Each row was made from one small tree. The marks that hang from a mark follow it in brackets, in alphabetical order. Every link used is in the known rows. Write each row's tree.
In the rows, 128 means zero.
Known rows
M[D[N[Z]] V[L P]]: [130  91 128 127 161 147 125 154  96 114 131  73 154 132 190 113 103 110
 134 106 157 168  84 121 134 140 126 108 156 160 133 173 104 124  73 166
 143 152  79 141 206 171  92 103 147 104]
Q[X[B S Y]]: [138 138 108  67 109 155 124 154 107 135 155 180 147 120 147 145 130  96
 145 122 143 167 134 108 134  88  70  84 124 188 112 103 146 112 162 109
 116  94  67 123 132  88 127  98 153 108]
N[V[L P[U]] Z]: [127 122 137 122 171 137 103 155 138 122 121 109 146 125 116 112 113 103
 131 130 132 126  74 126 135 111 109 134 140 165 129 136 136 130  92 161
 120 134 103 151 166 160  48 100 147 116]
M[V]: [106 102 112  94 128 126 107 136 109 109 153 116 128 134 129 143 122  88
 126 124 124 124 135 121 115 138 115 132 142 172 120 147 141 116  95 152
 144 109 102 125 162 115 143 114 146 120]
H[G[N X[S]] Z]: [139 164  99  47 106 143  77 128  98 116 114 103 150 128 133  88 144 115
 119 118 123 205 169 143 155 193  93  82 127 167 139 129 144 133 129 148
  88  89  31 112 130 121 115 155 176  89]
J[V[L P]]: [ 86 127 112  84 155 112 123 138 136 115 105 117 153 125 148 161 102 112
 128 113 130 149  79 107 117 187 123 116 146 166 135 136 149 124 113 168
 129 121 107 122 156 155  57 128 158 104]
P[U[F] V[L]]: [117 145 119 110 114 107 126 156 117 104 105 114 162 122  75 159 130 121
 130 103 114 118 105 161 109 136  95 166 149 165 121 127 158 125 102 159
 129 115 140 137 165 138 135  97 134 131]
D[N[V]]: [148 164 128 116 122 141 113 147 130 107 153 151 140 123 155 149 119 107
 151 131 103 167 121 139 138 147 125 166 151 161 116 142 145 128  98 156
 156 128 107 145 179 136 104 103 135 131]
F[V[L P[U]]]: [112 119  97 118 185 142  96 129 125 114 127 115 127 135 141 115 119 118
 129  91 131 106  77 143 121 205 115 146 141 154 127 149 134 148 103 149
 142  96  94 134 170 131  71 126 149 105]
H[G[N] Z]: [144 162 121  77  95 141  99 137 116  95 113  86 154 120 137  92 132  93
 130  98 108 180 163 149 136 195 109  97 141 168 120 131 154 163 103 154
  96  87  78 131 138 119 141 164 169 102]
X[S]: [102 139 101  86 118 124 114 137 108 110 129 148 139 126 134 146 113 106
 132 137 131 135 147 134 132 145 108 134 140 179 124 135 142 125 127 142
 108  96  97 115 139 114 105 106 159 113]
H[G[N[V]]]: [153 154 120  78 111 134 102 160 131 112 119 102 144 129 119 123 114 115
 131 122  92 161 123 138 125 164 120 118 135 183 122 125 155 133 105 157
 115 118  71 134 142 129 123 140 157  98]
F[V[P]]: [111 119 103 101 175 141 102 123 126  99 144 143 115 134 173 128 114 102
 118 108 135 123  96 135 109 208 129 112 144 163 130 148 135 122 107 133
 128  98  99 132 165 124  95 144 152 108]
G[N[Z] X[B D Y]]: [192 140 112  88 139 145 103 129 104 147 140 191 159 116 168  69 136 118
 141 162 100 155 133  93 139  33  68  51 104 160 127  94 130 116 122 141
  87 102  27 133 137 134 184 134 180 117]
D[M N[V Z]]: [145 173 155 118 142 155 112 163 133 102 201 160 152 122 197 122 113  88
 137 149 112 204 126 136 130  93 144 151 168 160 142 147 141 131  98 166
 140 152  93 146 173 165 116 100 131 136]
P[R[J] V[L]]: [105 141 119  83 160 100 130 148 121 103 114 154 135 133  74 171 133 118
 139 127 127 143 107 129 126 138 106 178 133 145 127 122 152 133 106 141
 105 105 134 124 180 151 116  90 143 138]
P[U[F] V]: [123 141 122 110 115 122 119 148 124 100 125 142 146 124  65 164 141 105
 120 105 118 112 125 166 103 135 101 154 148 179 116 131 167 102 102 142
 126 108 132 142 157 106 161 111 132 144]
N[V Z[H]]: [127 134 136 105 144 130 108 150 114 105 181 155 141 133 147 130 101  92
 122 142 121 180 114 137 147  61 124 129 139 163 130 129 144 126  72 154
  99 135 116 137 145 143 110 128 138 136]
R[J P[V Y]]: [116 145 122  62 140 138 131 131  98  88 133 204 115 129  66 237 169  93
 120 105 143 150 119 125 119 193 139 147 122 153 118 103 163  65 107 113
 102 103 131 118 167 137 154  92 151 154]
H[G[N X[B K S]]]: [158 168 101  48 120 143 101 142  93 138 149 124 161 134 160 109 115 125
 115 130  92 166 143 114 122 165  57  51 107 172 120 107 141 138 167 132
 107  98   4 119 121 111 156 117 185  94]
Q[X[B D K Y]]: [199 142 129  94  95 151 136 149 116 140 186 163 173 107 175 122 101  98
 149 113 110 131 136  89 141  29  49  52 113 174  93  81 151 124 172 101
 134  89  99 156 123  82 194 107 176 119]
Q[X[S Y]]: [144 126  98  72  94 152 122 151 112 130 145 163 150 118 128 153 128 108
 149 122 150 175 145 111 139  99  87  97 133 178 124 121 139  97 147 121
 118  93  83 126 130  95 111 109 150  98]
F[V[L P]]: [105 118 103 100 175 129 107 129 124 104 123 120 128 132 181 124 103 119
 125 108 130 128  75 129 117 209 123 126 147 149 133 142 129 146 108 150
 127 103 109 127 171 154  71 132 155  93]
X[D]: [141 135 109 107 114 117 118 128 118 107 129 145 145 110 148 123 105 107
 134 138 115 105 149 135 139 104 108 137 132 174 117 113 151 147 110 149
 128  89 130 133 139 116 152 132 176 120]
P[R]: [107 125 105 103 134 113 106 141 129 107 128 157 128 125  99 132 119 103
 139 144 107 116 141 141 119 148 122 160 139 157 129 125 148 163 100 134
 119  91 120 129 160 111 129 115 148 140]
N[V Z]: [119 135 140 104 141 131 107 153 131 110 143 140 141 123 119 126 110  87
 126 153 118 142 122 125 133  63 128 122 149 175 130 128 138 106  98 150
  99 137 123 142 153 145 112 114 145 125]
T[X[D[M] Y]]: [205 144  99 105 101 153 130 118 121 126 180 173 154 112 200 121 111  93
 151 136  94 168 143 105 134  84 135 118 143 163 117 109 133 122 138 130
 161  81 127 128 107 130 174 125 174 106]
U[F X]: [131 144 113 109  94 111  98 124 107 114 107 143 141 115 139 168 119 100
 133 133 107 115 137 167 105 125 116 136 145 196 130 128 140 119  93 145
 129 116 147 133 167 115 197 102 150 145]
J[R]: [ 86 137 114  90 133 126 107 124 141 118 127 130 125 115 135 136 115 101
 136 149 118 140 138 124 129 139 105 159 143 174 130 142 155 171  94 148
 125 108 122 131 151  99 130 136 154 117]
H[G[N X[Y]] Z]: [176 155 110  56  91 158  99 114 113 125 120 115 157 123 142  88 163  98
 131 117  94 217 159 115 138 184  85  66 128 138 124 120 147 123 114 141
 101  79  44 120 139 120 160 163 167  90]
Z[H[G[N[V[L]]]]]: [157 159 116  77 119 119 111 167 110 115 135  95 158 135 155 125  97 132
 137 110  89 204  97 146 152 160 116 137 125 159 129 119 153 175  81 174
 116 124  76 124 143 156  94 145 149  93]
M[D[N[Z]] V[P[U]]]: [137  88 127 143 170 172 104 147 103 122 153  92 137 135 143 107 129  94
 126  89 163 139 104 138 131 136 116 116 149 180 125 182 114  98  66 149
 155 137  58 149 195 118 125 109 141 127]
J[R[P[U]] V[L]]: [ 73 136  93  81 175 115  88 136 141 156  91 111 131 130  93 192 135 111
 135 123 114 125 110 113 139 159 112 187 148 174 138 135 158 128 106 153
 123 128 108 117 160 111 103 121 153 130]
N[V[P] Z]: [128 122 143 106 158 140 108 152 139 104 140 135 136 125 147 122 107  88
 120 149 137 144  91 118 126 114 122 103 143 177 134 135 142 106  95 146
 106 136 105 148 158 152  71 120 149 118]
N[V]: [121 145 127  97 125 123 113 143 133 107 142 142 135 124 120 136 112  97
 133 136 104 131 123 132 131 123 123 149 148 170 116 129 153 121 104 145
 126 120 123 134 156 125 111 114 145 122]
P[R[J] U Y[L]]: [136 130 121 113 144 144  96 116 122  99 143 182 121 129  22 178 159 138
 158 106 116 104 116 156 127 146 122 155  98 189 135 137 150 119  97 117
 121  92 121 132 172  87 163  76 140 170]
F[V[P[Y]]]: [102 116 117 100 150 159 115 124 122  85 148 179 112 123 139 144 129 104
 111  95 137 137  75 138 115 220 151  99 125 153 133 133 134 117 111 124
 123  94 117 137 156 129 100 126 150 120]
Z[H[G]]: [122 145 108  82 115 136 136 131 102  99 152 118 138 133 166 157 106  93
 111 111 119 179 139 151 129 185 109 135 126 169 125 115 159 166  82 156
 131  88 115 113 136 117 148 158 165 109]
N[V[L P[R]]]: [125 123 124 101 154 106 106 163 148 113 113 129 136 126 123 125 106 118
 141 145 108 135  68 128 133 168 119 150 138 146 133 123 147 160 105 141
 124 121 114 141 176 156  41  94 145 116]
Y[L]: [131 141 112 104 121 116 112 119 117  96 139 117 142 132 122 162 106 134
 154 130 103 121 138 137 127 144 115 131 133 186 129 139 154 142  95 156
 131 109 115 122 161 113 140 116 160 116]
G[X[B D K]]: [164 152 113  88 132 126 113 112 103 132 174 158 155 117 174 107 102 112
 122 144  90 107 145 104 137  83  61  78 110 155 108  92 152 147 150 126
 138  95  88 140 139 109 195 114 187 131]

Which tree is each row?
[112 110 117 117 135 135 112 145 135 106 113 162 132 115  59 134 140 118
 139 107 123 113  71 150 127 207 128 148 111 134 131 114 142 181  97 131
 139  83 116 142 166 133  70  84 147 141] | V[L P[R U Y]]
[132 128 118 127 127 152  88 124 120  90 149 154 131 124  79 165 135 149
 137  83 101 100  92 184 112 152 138 120 122 199 143 147 141  84 112 126
 123 112 137 137 162  91 184 100 131 144] | P[U[F[V]] Y[L]]
[113 130  97 124 152 130  90 144 119 113 114 119 141 127 123 127 118 125
 132  97 108  96 105 169 105 146 112 161 154 175 130 150 133 129 111 147
 122 107 131 135 171 119 143 113 129 121] | P[U[F[V[L]]]]
[145 146 108  77 108 136 108 157 111 116 186 160 154 112 171 121  93 118
 138 122 151 160 162 142 149  72 111 117 138 197 140 119 158 142 144 134
 136 107  90 133 115 109 127 123 165 104] | Q[X[D[M] S]]
[109 100 122  96 161 132  95 153 135 102 196 139 118 135 164 124 120  83
 115 133 123 144 106 131  96 188 129 134 143 163 142 151 156 149  99 133
 149 114  72 131 165 127 108 105 138 127] | D[M[V[P[R]]]]
[131 144 139  89 133 142 127 156 117 108 163 115 142 132 158 143 102  84
 101 135 121 196 111 145 143  96 119 115 132 179 137 115 148 121  84 155
 101 130 118 131 136 143 131 144 153 113] | N[V Z[H[G]]]
[102 131  93  97 157 134  79 129 130 139 115 134 109 128 103 169 147  94
 136 137 116 105 148 129 129 174 104 198 141 174 126 135 163 154  90 132
 128 100  98 122 158  80 133 124 160 137] | J[R[P[U]]]
[156 128 147  97 137 149  97 163 112  93 173 189 145 125 127 114 116 117
 130 117 129 207  62 136 144 126 145  77 110 153 141 130 137 138  61 142
  88 136  64 150 136 164  68 131 134 136] | G[N[V[P[Y]] Z[H]]]
[138 143 124  79 113 119 133 132 106  85 136 167 130 133  61 235 147 133
 138 111 114 140 104 136 140 187 144 128 117 157 129  99 168  88 104 126
 123 115 130 115 159 138 144  95 160 137] | R[P[V Y[L]]]
[174 155 113  74 114 141 115 115  99 142 183 156 167 135 174 153 118 136
 143 153  82 155 124  85 142  99  41  53 106 165 114 114 143  90 183 107
 119 102  43 111 142  95 165  68 173 108] | G[X[B K S Y[L]]]
[138 138 124 131 144 147 133 135  84 105 171 145 158 130 183 121 101 104
 135 105 141 199 138 154 154  99 135 138 151 154 126 157 119 145  50 160
 120 133  96 130 173 138 148 137 143 137] | M[D[N[Z[H]]]]
[177 126 113  79 117 155 137 118  99 139 163 149 156 120 193 121 123 101
 106 152 119 205 134 114 164  68  77  72  98 155 142  88 139 111 103 147
 110  89  92 122 124 131 191 164 184  97] | N[Z[H[G[X[D Y]]]]]
[ 99 129 106  95 132 148  91 127 128 126 120 168 108 118  71 184 163  97
 133 122 121 119 128 135 133 186 126 176 122 165 128 118 159 145  92 119
 127  99 115 129 154  85 138 105 154 150] | J[R[P[U Y]]]
[162 144 113  83 108 137 112 160 102 134 177 150 167 112 163 126  83 116
 139 114 136 117 145 115 154  40  59  67 114 200 108  94 146 135 187 109
 121 101  85 150 111  86 152  99 184 115] | Q[X[B D K S]]
[109 114 108 105 153 110 117 145 135 105 105 127 136 124 132 125 106 118
 141 141 122 124  91 134 119 197 113 151 136 142 134 125 141 188  99 147
 125  96 110 132 173 148  61 111 154 115] | V[L P[R]]
[149 131 147 129 159 157 120 151 123 110 139 117 146 122 173 113 102 106
 132 116 144 174  93 135 141 123 136 117 159 169 122 161 123  99  80 147
 126 157  90 153 191 151  89 114 142 123] | M[D[N[V[P] Z]]]
[100 128  88 106 176 129  65 141 130 137 100 110 117 127 137 167 134 126
 134 122 107 102 103 157 114 169 111 193 156 180 145 151 140 128 111 129
 109 123 122 126 182 103 141 117 138 123] | J[R[P[U[F[V[L]]]]]]
[144 183 138 110 130 130 123 162 130 106 178 140 159 120 204 132 105 111
 153 134  94 201 110 138 134 151 134 188 167 141 131 142 152 167 104 175
 168 144 104 141 183 177  86  90 130 119] | D[M N[V[L]]]
[118 111 100 120 159 120 101 147 136 117 106 128 134 126  93 117 123 115
 142 121 123 100  91 145 123 193 101 166 130 148 127 130 146 193  90 146
 140  88  98 137 175 128  64 103 153 129] | V[L P[R U]]
[139 127 136 122 130 185 110 148 118  97 211 168 125 123 158 147 156  89
 124  85 137 181  89 145 108 226 141 138 131 157 132 158 151 134  88 143
 201 113  59 149 175 124 111  84 130 144] | D[M[V[P[U Y]]] N]
[167 131 108  88  95 132 107 157 105 125 173 134 170 113 142 130  77 126
 143 114 142 126 156 121 160  52  74  81 123 189 117 114 143 122 169 118
 124 101 103 153 111  90 135 111 177 105] | Q[X[D K S]]
[104 141 128  98 107 139 138 138 121  94 141 182 136 121  27 173 157  98
 117  86 126 129 108 148 133 156 126 144 120 144 109 108 162 115  99 134
 139  94 132 139 143 116 140 101 146 148] | P[U V Y]
[162 143 118  73  98 157 129 159 107 140 187 165 169 121 162 144 110  95
 141 114 125 162 134  90 132  73  50  58 123 175 100 104 140 105 190  95
 114  97  65 136 123  80 147  82 161 111] | Q[X[B K S Y]]
[125 123 125 119 108 143 117 144 121  96 103 145 150 103  96 147 136 120
 133  98 126 118  76 162  96 199 116 129 124 169 135 130 148 147  98 144
 131 103 134 144 164 132  99  88 135 131] | V[L P[U[F] Y]]
[126 109 122  97 186 152  92 117 130  84 156 186 100 133 105 173 138 143
 138 103 134 125  62 147 118 206 142 110 102 182 151 149 133  93 113 101
 105 103 113 131 183 114 125  98 141 142] | F[V[P[R[J] Y[L]]]]
[127 136 125 131 139 150 132 140 101 106 132 124 156 121 158 117 108 104
 138 116 136 162 146 141 141 101 135 134 162 162 123 158 115 127  77 156
 120 133 103 139 183 137 150 122 150 129] | M[D[N[Z]]]
[175 135 134 110 105 118  93 133 101 133 223 124 159 124 206 138  88  87
 116 128  96 125 139 124 141  61 104 100 133 171 117 125 140 120 130 136
 173 124 113 145 139 116 228  85 174 137] | U[X[D[M[V]] K]]
[145 138 102  67 134 145  99 136 105 121 115 113 141 133 117  99 131 119
 121 144 118 177 150 127 111 144 111  78 122 166 155 126 134 138  87 172
 101 112  41 122 146 150 150 165 172  94] | H[G[N[Z] X]]
[126 105 125 129 145 153 116 148  92 112 155 100 145 131 155 121 113  94
 128 109 144 158 135 131 137  94 135 121 159 172 128 172 107  96  75 155
 137 147  86 138 190 134 157 108 142 124] | M[D[N[Z]] V]
[146 144 123  84 147 142 109 122  99  97 140 178 119 139  23 249 177 131
 140  87 132 120 112 142 131 184 124 157 106 180 122 121 168  61  99 119
 120 107 115 117 176 111 165  77 151 161] | R[J P[U V Y[L]]]
[145 135 113 103 143 130  95 149  93 103 164 162 154 135 143 105 107 115
 138 129 122 183 139 142 131  95 120 113 130 157 137 142 133 169  56 169
  83 116  60 131 138 144 123 155 145 130] | G[N[Z[H]]]
[113 119 110 107 160 125 101 143 122  96 112 118 136 124 187 133 102 126
 125 110 125 124  72 153  92 199 122 116 154 174 143 149 132 127 114 144
 112 117 128 132 178 147  97 123 137 100] | U[F[V[L P]]]
[137 129 128 122 137 125  95 160 138 114 108 105 152 117 121 133 115 120
 136 117 111 114  74 156 104 161  96 151 146 186 123 141 156 128 101 148
 131 131 123 152 174 134  79  92 130 121] | N[V[L P[U[F]]]]
[105 142 120  82 160 114 119 140 125  97 134 176 122 133  68 175 142 101
 128 125 131 138 125 134 117 139 111 166 132 160 123 127 158 108 103 125
 104  99 127 130 171 121 146 105 141 151] | P[R[J] V]
[121 132 112 106 109 136 104 133 100 130  99 161 143 117 101 164 139 119
 131 101 144 127  68 153 158 185 119 124 106 166 129 114 123 138 113 141
 145  98 102 130 152 133  78  59 168 128] | V[L P[U[X[S]] Y]]
[127 124 113 122 133 128 104 145 123 106  97 109 151 116 131 132 120 118
 137 112 123 103  97 157  95 191  94 144 145 181 130 146 152 153  95 156
 133 107 119 140 171 128  94 106 138 120] | V[L P[U[F]]]
[156 140  94  71 120 130 126 109  93 123 156 131 138 127 179 129 112 119
 108 130 117 173 146 145 157 144  92 118 101 162 138  94 161 155  90 155
 143  85  97 119 129 118 173 173 185 103] | Z[H[G[X[D]]]]
